What can hang from each mark:
K874: K295
K475: K264 K559 K795
K615: K964
K264: K475 K964
K964: K615
K952: K874
K547: K559
K354: K475
K795: K475
K295: K354
K559: K475 K547 K878 K952
K878: K615

Every row comes from one small tree of marks. The marks that hang from a mark follow it in brackets, in the order of their numbers. Every link used is in the known rows. Which tree was each row made from?
Known rows:
K295[K354[K475[K559 K795]]]: [  4  -4   6   2  13   8   4  -2  -6   5  -2  -2   1 -11  11  -5   2   0
 -15  16  -8   4   5   2  -5  22 -11]
K874[K295[K354[K475[K559 K795]]]]: [ -9  -2  13   5  17  -3  -7   8  -3   6  -5 -13  -5 -13  20   1   3   0
 -14   4 -14   7  14  -4 -11  16  -3]
K475[K264 K559[K547 K952] K795]: [-27 -10 -29 -15  12  -8   2 -13  -4  -5   1  11  20   2 -17  -8  -7  -4
  12 -15  12   7   7 -18  -8  -7   2]
K874[K295[K354[K475[K264 K795]]]]: [ -8   1  15  15  11   1  -4   6   7   5   4 -19   4 -11  11   0   2  -4
 -21  -7   0  11  14  -5 -15   0   3]
K354[K475[K264 K795]]: [ -3   1   1  14  16  11  -3  -4   2   9  12  -8   7 -11  -7   1   3   0
 -14  -8  14   4   8   2  -4  -8   0]
K264[K475]: [  6  -8  20  12  -8   7   1   0   7   1  -8   2 -12  -3   6   6  -5   2
   5  -1  -5   0  -2  14   9  -7  -6]
K878[K615]: [ 24   4  29  11 -14   5  13   0   6 -10  -6 -10  -7   7   6   3  -4   2
  -6   4  -6  -4 -16   2  18  -2  -1]
K874[K295]: [  9   6  31   8 -11  -7  -3   7   6  -1  -5 -16 -10  -4  15  13  -2  -8
   0  -9  -5   5   3   7   8  -1   3]
K547[K559]: [ 13   7  17  -1 -18   0   7 -10   4   5  -6  -1  -7  -1   3   4  -6 -17
  -6   9  -9  -5  -5   8  12   6  -9]
K952[K874[K295[K354[K475[K795]]]]]: [ -5  15  20   2   8   4  -5  12   1   4   5 -11  -5   1  24   1   2  -5
 -14   1  -2   7   1  10  -8   6   4]
K264[K475[K559] K964]: [-12 -25  -2   3   1  -2  -3  -2  -2   6  -8   7 -12 -10  15   6   5   9
  12  -9  -9  -4   7   2  -8  -8  -5]
K559[K475[K264] K878]: [ -4  13 -18  15  -3  -4  -1  17   0  -4   6  -9   5   9 -23  -6  -4   2
  11   6   5   2  -2  -1  11  -8   4]
K874[K295[K354[K475[K795]]]]: [  4   2  22   6   5   4  -8   7   4   4  -1 -12  -4  -7  20   4   1  -1
 -21   7  -6   7  12   5  -7  11  -3]
K295[K354]: [ 30   3  31   4 -24   5  19  -2   2  -7  -6  -8  -2  -1  14  -1  -4 -10
  -9  16  -8   7 -10  15  11  20 -12]
K264[K964[K615]]: [ 11 -10  17  -3 -18   4   1   2  -1   2   3  11 -12 -11  17   8  15   3
 -13  -4  -7   0   2  12  -3  -5   2]
K795[K475[K264]]: [ 20  10  15   4   1   4   7  -6   9   1   3   0  -3 -11 -12   8   4  -7
  -3 -11   5  -4  -5   2   6  -2   4]
K295[K354[K475]]: [ 30   5  27   3  -9  14   2   0   4   0  -2 -14  -3   5  10  -2  -5  -1
 -17  19  -4   0  -5  18   5  16  -7]
K559[K878]: [ 16   9   8   3 -13   2  -1   7  -4   1   0   0   1   5  -3   5  -1  -1
   5  11   5  -2  -7  10  12  13  -8]
K795[K475]: [ 32  11  23  -5  -6   7   3  -6   6   0  -3   7 -11  -7  -3  12   2  -5
  -4   4  -1  -8  -6  13  13   9  -1]
K795[K475[K264[K964[K615]] K559]]: [ -4  -7  -3  -6  10  -2   2  -2   0   5   4  16 -12 -26   0   6  23   3
  -8 -20  -9  -7   5 -10 -15  -8  13]
K475[K559 K795]: [ -4  -6   3   5   6  -4   9  -4  -9   3  -2   6   0 -18   7   3   4  -6
   1   0  -3   7   3   0   5  10 -10]
K795[K475[K264 K559[K878]]]: [ -1  12 -12   0  14  -4  -1   4  -4   4   1   5   1  -9 -21   3   7  -1
   9  -6   2  -9  -4 -12  -1  11   1]
K559[K475 K878[K615[K964]] K952]: [ 18   3 -20   3 -23   2 -12  -3   7 -11 -10   6   1  30 -15 -13 -14  20
   5  33   0 -16 -10 -10  32  -9  -2]
K795[K475[K264[K964] K559[K547]]]: [ -8  -6 -15 -20  16 -11  -1  -8   1   0   6  13  -1  -6 -10   9  11   2
   7 -19   6  -5   4 -12 -21 -11  12]
K295[K354[K475[K559]]]: [ 16   2  17   1   3   7   4   1  -3   1  -6 -14  -3  -1  10  -5  -3  -2
 -10  16 -12  -1  -3   8   0  22  -7]
K878[K615[K964]]: [ 33  -3  30  17 -22   4   9 -14   9  -4  -6  -2  -9   3  12   3  -4   8
 -16  16  -2  -6 -14   0  24  -8  -7]
K264[K475 K964]: [  2 -21   7   5 -11   5  -6  -3   6   4  -4   7 -10  -5  15   9   4   9
   6  -6  -2  -4   5  11  -3 -13  -5]

Which tree is each row?
[-19  -4 -24 -11  -2  -5   3 -10  -5  -1   3  -1  12   7   1 -11   1  -6
  18 -27  11  -3  -7  -8  -6  -9   9]  K475[K264[K964] K559[K952[K874]]]
[ -3 -22  11   4 -11   8  -6   4   4   5  -3  17 -20 -12  19   9  12  12
  -6  -6 -13  -2   6  10  -8 -17   2]  K264[K475 K964[K615]]
[-26   4 -24  -3   9  -1  10  -9  -7  -1   4   5  15  -2  -6 -13  -3 -10
  14 -22  10   5  -6 -11   2  -4   3]  K475[K264 K559[K952[K874]] K795]
[  1   7  -8 -16  12  -1 -10  12  -9  -1   0  -1   5  19  -7  -5  -4   8
   1  24  -2  -2  -3   1 -13  22  -3]  K295[K354[K475[K559[K547 K878]]]]
[ -5   2 -14  -7   3  -5   1   5   0  -8   7  10  -1   7 -11   2  -5   2
   6  13   3  10   7   7   5 -14   3]  K559[K475[K795] K547]
[  9  11   5   2 -14   0   2   1   3   0  -9  -1  -5  17  -6  -2  -5  -1
  -5  19 -11 -17 -15 -10  13   6  -7]  K547[K559[K878[K615]]]
[-20  -2 -38 -11   5  -4  -2  -5   5 -12   6   8  15  15 -27 -11 -12   1
  13  -2  13   8   9  -8   3 -22  10]  K559[K475[K264 K795] K547 K952]
[-23   4 -23 -26   9  -5   1  -7 -10  -6   2  18  11  16  -4  -6  -8  -6
  19  -8  10   4  -7  -3  -1   0   4]  K475[K559[K547 K952[K874]] K795]
[ -5  11   9 -12 -10  -9   4   4  -2 -10 -14 -11   0  12  18  -9 -10 -14
  12  -8 -13   4  -9  -2   4  17   4]  K475[K559[K952[K874[K295[K354]]]]]
[ -8 -14  -5   6   1  -9   8  -6  -4   3   3  -6   4 -14   5   1   9  -3
   5 -20   3   2   2  -8 -10  -6   2]  K475[K264[K964] K559]
[ 14  -3   2  -4  -2   2   1 -10   8   4   6   5  -2 -13  -3  10  12  -1
  -6 -16   9  -8   2   0  -6  -8   6]  K795[K475[K264[K964]]]
[ 17   7  34   5  -4   3  -8   9   8   1  -6 -24  -8   3  19   5  -4  -2
 -16   7 -10   3   4  10  -3  12   2]  K874[K295[K354[K475]]]
[  8   9   4  -7  -6  -3  -1  11   0 -12   0   2   1  27 -10   3  -6  11
   5  14   4  -7 -17  -5   5  -2   3]  K559[K547 K878[K615]]
[-13  -1 -33 -12  17   9 -23  -2 -11   9  -2   9  13   8 -13  -8  -3  11
   6  10   9 -10   9  -7   1  18  -7]  K354[K475[K559[K878 K952] K795]]
[-28 -17 -10  -3  19  -6  -1   0  -4   1  -4  20  -6  -7   0   5  -3   6
  13  -3  -3   7   9  -3 -11 -10  -4]  K264[K475[K559[K547] K795]]
[  0  14 -19 -10  -4  -7  -9  19  -2  -9   5   5   0  25 -21   0  -8   7
  17  22   4   0  -2   8   7  -5   5]  K559[K475 K547 K878]
[  2  13  -3 -27 -12   2  -1  -6   1 -11   1   7   7  31  -6  -4 -14  -7
  17  -4  13  -1 -16  12   8  -5   9]  K559[K547 K952[K874]]
[-22  -1 -21  12  15  -7   3   5 -13   7   6   4  14 -14 -10  -3   6  -1
   7  -7   8   5   4 -15  -5   8  -8]  K475[K264 K559[K878] K795]
[ -2  -8   4   6   4  11 -11   2   3   8  13  -2  -5  -9   4   3  15   9
 -21 -14   3  -3   8   4 -16 -19  14]  K354[K475[K264[K964[K615]]]]
[ -8  -5  -2  11  20   5   9  -3  -5   6   4  -9   9 -15   2 -10   4  -2
 -15   2  -2   8   6  -7 -12  10  -6]  K295[K354[K475[K264 K559 K795]]]
[-15  -9 -22   3   3 -11  -3   3 -10   6   6  -1   9  -6  -3  -1  11   4
  11 -12   7  -3   2 -12 -12   2  -2]  K475[K264[K964] K559[K878]]
[-19   4 -18  -5  11 -15   0   8  -9  -2   6   1  12   8 -20  -2  -2   0
  17  -6   8   4  -3 -12 -10   0   3]  K475[K264 K559[K547 K878]]
[ -2  -6 -14  10  -8  -5   4   2   4  -3   8 -10   0  -1  -5  -2   4   2
   4  -7   5   2   6   2   1 -23   8]  K559[K475[K264[K964]]]
[-19   2 -37  -2  -4   0   2 -14   7  -1  -3   6  10   4 -23 -16 -10 -12
   2   3  -1  -2  10 -12  10 -16   0]  K547[K559[K475[K264 K795] K952]]
